Each row comes from the steps of one walk. Every step used is in the known rows, and no mark comes twice. Write the walk behind each row, first mark first.
Known rows
parosuf -> bive -> binorur: -0.33,-1.76,-2.14,1.33,-0.63,-1.97,-1.78,1.31,0.04,0.01,1.66,0.33,-0.81,-0.18,1.14,-1.26,-0.55,-0.72,1.70,1.13
gozub -> binorur -> bive -> parosuf: -0.70,-3.42,0.72,0.01,1.58,-2.69,-1.89,1.49,1.89,-1.83,-0.79,1.01,2.32,0.24,0.92,-0.20,0.09,2.28,0.35,1.52
vipepil -> gufa -> nitun: -0.33,-4.44,0.53,0.43,-0.72,-0.37,-0.64,-0.88,1.03,1.38,0.41,1.34,1.36,-2.04,-0.61,1.18,-0.02,-1.67,-0.42,0.90
gufa -> nitun: 0.00,-3.56,-0.24,-0.47,-0.26,-0.52,0.14,-0.31,-0.90,0.08,-0.20,-0.49,2.10,-1.38,-0.24,0.97,-0.75,0.68,0.28,0.25
gufa -> gozub -> binorur -> bive: -1.32,-4.50,-0.23,2.09,0.04,-2.88,-2.72,0.71,2.44,-0.42,0.20,-0.57,2.35,0.60,0.75,0.56,-0.45,3.95,0.37,1.36
gozub -> gufa: -0.17,-0.20,-0.32,1.01,1.68,0.42,-1.67,-0.17,-0.70,0.67,3.26,0.30,-0.77,0.45,-0.35,0.28,0.11,0.95,-0.46,0.93
binorur -> vipepil: -1.06,-1.94,-0.28,-0.26,2.39,-0.96,0.69,0.63,-0.74,0.53,-1.06,-0.76,1.64,-0.10,-1.26,-1.27,1.46,1.21,0.22,0.26
gozub -> binorur: -0.71,-2.09,-0.71,0.74,0.28,-1.40,-1.78,1.10,0.08,-1.92,0.35,0.05,-0.18,-0.52,-0.30,-0.46,0.36,1.35,-0.14,1.15
bive -> binorur -> vipepil -> gufa -> gozub: -1.88,-4.13,0.16,1.63,1.36,-2.61,-2.20,1.61,1.47,0.07,-1.06,-0.04,0.84,0.08,-1.15,-0.54,0.35,2.16,0.19,2.67
binorur -> gozub -> gufa -> nitun: 0.49,-3.92,0.47,1.17,2.64,-0.96,-1.31,0.04,-0.23,3.19,1.84,-0.49,3.02,1.58,0.35,1.15,0.54,1.01,0.23,0.85
vipepil -> gufa: -0.38,-1.51,0.94,0.84,-0.51,-0.04,-0.81,-0.64,1.57,1.29,0.53,1.77,-0.26,-1.06,-0.37,0.51,0.56,-2.37,-0.73,0.67
gufa -> vipepil: -1.08,-1.66,-0.07,0.27,1.93,0.49,-0.75,0.49,0.13,-0.20,-0.49,-1.61,1.74,-0.99,-2.16,-0.85,1.28,-0.56,-0.51,0.46
binorur -> bive -> parosuf: 0.03,-1.59,1.77,-0.92,1.51,-1.59,-0.12,0.46,2.39,0.10,-1.51,1.12,3.01,0.99,1.51,0.33,-0.30,1.19,0.64,0.46
vipepil -> gufa -> gozub -> binorur -> bive: -1.51,-5.10,0.59,2.52,-0.59,-2.31,-3.08,0.01,3.59,1.00,0.64,1.37,1.62,-0.53,0.18,0.99,0.27,0.86,-0.43,1.80
bive -> parosuf: 1.02,-0.33,0.44,-1.39,0.75,-0.31,-0.24,0.88,1.19,-1.33,-1.54,-0.25,1.02,-0.94,0.05,-0.60,-1.01,0.04,0.98,0.79
bive -> binorur -> vipepil -> gufa -> nitun: -1.68,-4.99,0.28,0.63,1.62,-2.54,-1.42,1.45,0.27,-0.11,-1.21,0.45,1.29,-0.63,-1.28,-0.28,0.60,1.29,0.15,2.49
bive -> parosuf -> gozub: 0.79,-1.76,-1.00,-1.20,0.50,0.04,0.18,0.67,2.17,-0.71,0.23,-0.70,0.99,-2.20,-1.02,-1.25,-1.62,-1.14,2.27,0.30

Write each row's walk
-1.34,-4.37,-1.75,0.82,0.51,-1.61,-0.75,0.63,2.06,0.05,2.25,0.40,1.27,-0.84,-0.52,-0.43,-0.20,0.40,1.40,0.19
parosuf -> gozub -> binorur -> bive
-1.78,-4.62,-0.30,1.02,1.76,-2.15,-1.73,1.24,0.50,-0.63,-0.18,0.64,0.92,-1.32,-1.62,-1.08,1.87,0.90,-0.49,1.73
gozub -> binorur -> vipepil -> gufa
0.04,-2.75,-1.73,2.19,1.20,-2.28,-2.72,1.46,0.37,2.03,2.87,0.28,0.14,1.32,1.50,-0.81,0.00,-0.46,1.86,1.53
parosuf -> bive -> binorur -> gozub -> gufa
-0.32,-1.98,-2.16,0.96,1.09,0.85,-0.76,-0.26,0.56,1.26,4.72,-0.32,-0.55,-1.15,-1.51,-0.42,-0.61,-0.70,1.21,0.21
parosuf -> gozub -> gufa
-0.63,-3.04,0.41,1.97,-1.11,-0.68,-1.96,-0.65,2.87,1.63,0.57,0.58,0.60,-1.08,-0.40,0.80,-0.25,-0.53,-0.31,1.18
vipepil -> gufa -> gozub
-1.58,-4.57,0.12,1.35,1.34,-1.52,-0.82,0.12,1.58,1.82,-0.55,-0.27,2.04,-0.99,-1.53,-0.64,1.26,0.80,-0.03,1.14
binorur -> vipepil -> gufa -> gozub
-1.73,-7.47,-2.44,0.69,0.95,-1.48,-0.71,0.60,1.12,0.28,1.86,-0.28,1.78,-3.26,-2.61,-1.07,0.41,-0.36,1.44,0.97
parosuf -> gozub -> binorur -> vipepil -> gufa -> nitun
-0.13,-1.72,0.67,1.13,1.29,-2.18,-1.49,1.70,0.89,0.57,-1.00,-0.06,0.86,2.47,0.72,0.31,0.08,1.35,0.60,1.74
bive -> binorur -> gozub
-1.59,-4.97,-1.23,1.72,1.03,-2.66,-2.35,1.30,1.22,-0.80,-0.32,-1.98,1.99,-0.63,-1.13,-0.83,0.24,3.99,0.59,1.72
gufa -> gozub -> binorur -> vipepil
0.34,-3.27,-1.55,-0.71,0.79,-0.80,-0.95,1.44,2.17,-1.98,0.51,-0.61,0.86,-2.48,-1.20,-1.51,-1.36,-0.28,2.18,0.97
bive -> parosuf -> gozub -> binorur
-0.75,-3.73,0.33,-0.03,3.20,-0.91,-1.02,0.48,2.73,0.78,1.29,0.08,3.55,-0.20,-0.50,-0.35,-0.13,0.33,1.25,0.77
binorur -> bive -> parosuf -> gozub -> gufa -> vipepil
-0.22,-4.20,-1.67,-0.88,1.85,-1.35,-0.58,1.73,1.81,-1.68,-0.04,-0.98,1.68,-2.58,-1.82,-2.17,-0.65,0.40,2.27,1.17
bive -> parosuf -> gozub -> binorur -> vipepil
-0.98,-3.74,-1.10,1.96,-0.53,-2.04,-2.84,0.84,1.68,-1.11,0.45,-1.45,1.06,-0.49,-0.19,-0.06,-0.71,3.20,0.31,1.56
gufa -> gozub -> binorur
-0.35,-4.97,-1.13,-0.44,1.60,-1.35,-0.94,1.40,2.67,-1.01,0.22,0.02,1.50,-3.05,-2.04,-1.85,-0.34,-0.80,1.88,1.39
bive -> parosuf -> gozub -> binorur -> vipepil -> gufa
-1.36,-3.21,0.32,0.81,1.03,-2.58,-1.74,0.89,1.04,-0.91,0.12,1.21,1.64,0.86,0.96,0.21,0.71,2.15,-0.32,1.02
gozub -> binorur -> bive
-0.81,-4.65,-0.07,1.40,0.45,-3.10,-2.88,1.18,3.31,-1.07,-0.52,-0.71,2.90,0.06,0.73,0.22,-1.00,3.82,0.75,1.79
gufa -> gozub -> binorur -> bive -> parosuf
-0.16,-2.77,0.66,1.73,3.97,-0.35,-1.84,0.53,0.47,2.97,1.64,-1.15,2.77,1.78,-0.78,0.05,1.77,0.21,-0.31,0.99
binorur -> gozub -> gufa -> vipepil
-0.52,-3.70,-1.74,2.39,2.19,-2.07,-3.03,1.75,0.35,2.00,2.60,-0.50,1.15,0.85,0.39,-1.26,0.69,-0.69,1.50,1.71
parosuf -> bive -> binorur -> gozub -> gufa -> vipepil
-0.15,-3.03,0.36,-0.20,2.22,-1.17,-0.63,0.29,2.77,0.80,1.48,0.92,2.62,0.31,0.55,0.04,-0.76,0.64,1.53,0.58
binorur -> bive -> parosuf -> gozub -> gufa
0.04,-4.64,-1.87,1.96,1.03,-2.52,-2.62,1.30,-0.14,2.17,2.67,-0.03,1.29,0.73,1.44,-0.41,-0.30,-0.05,1.91,1.67
parosuf -> bive -> binorur -> gozub -> gufa -> nitun
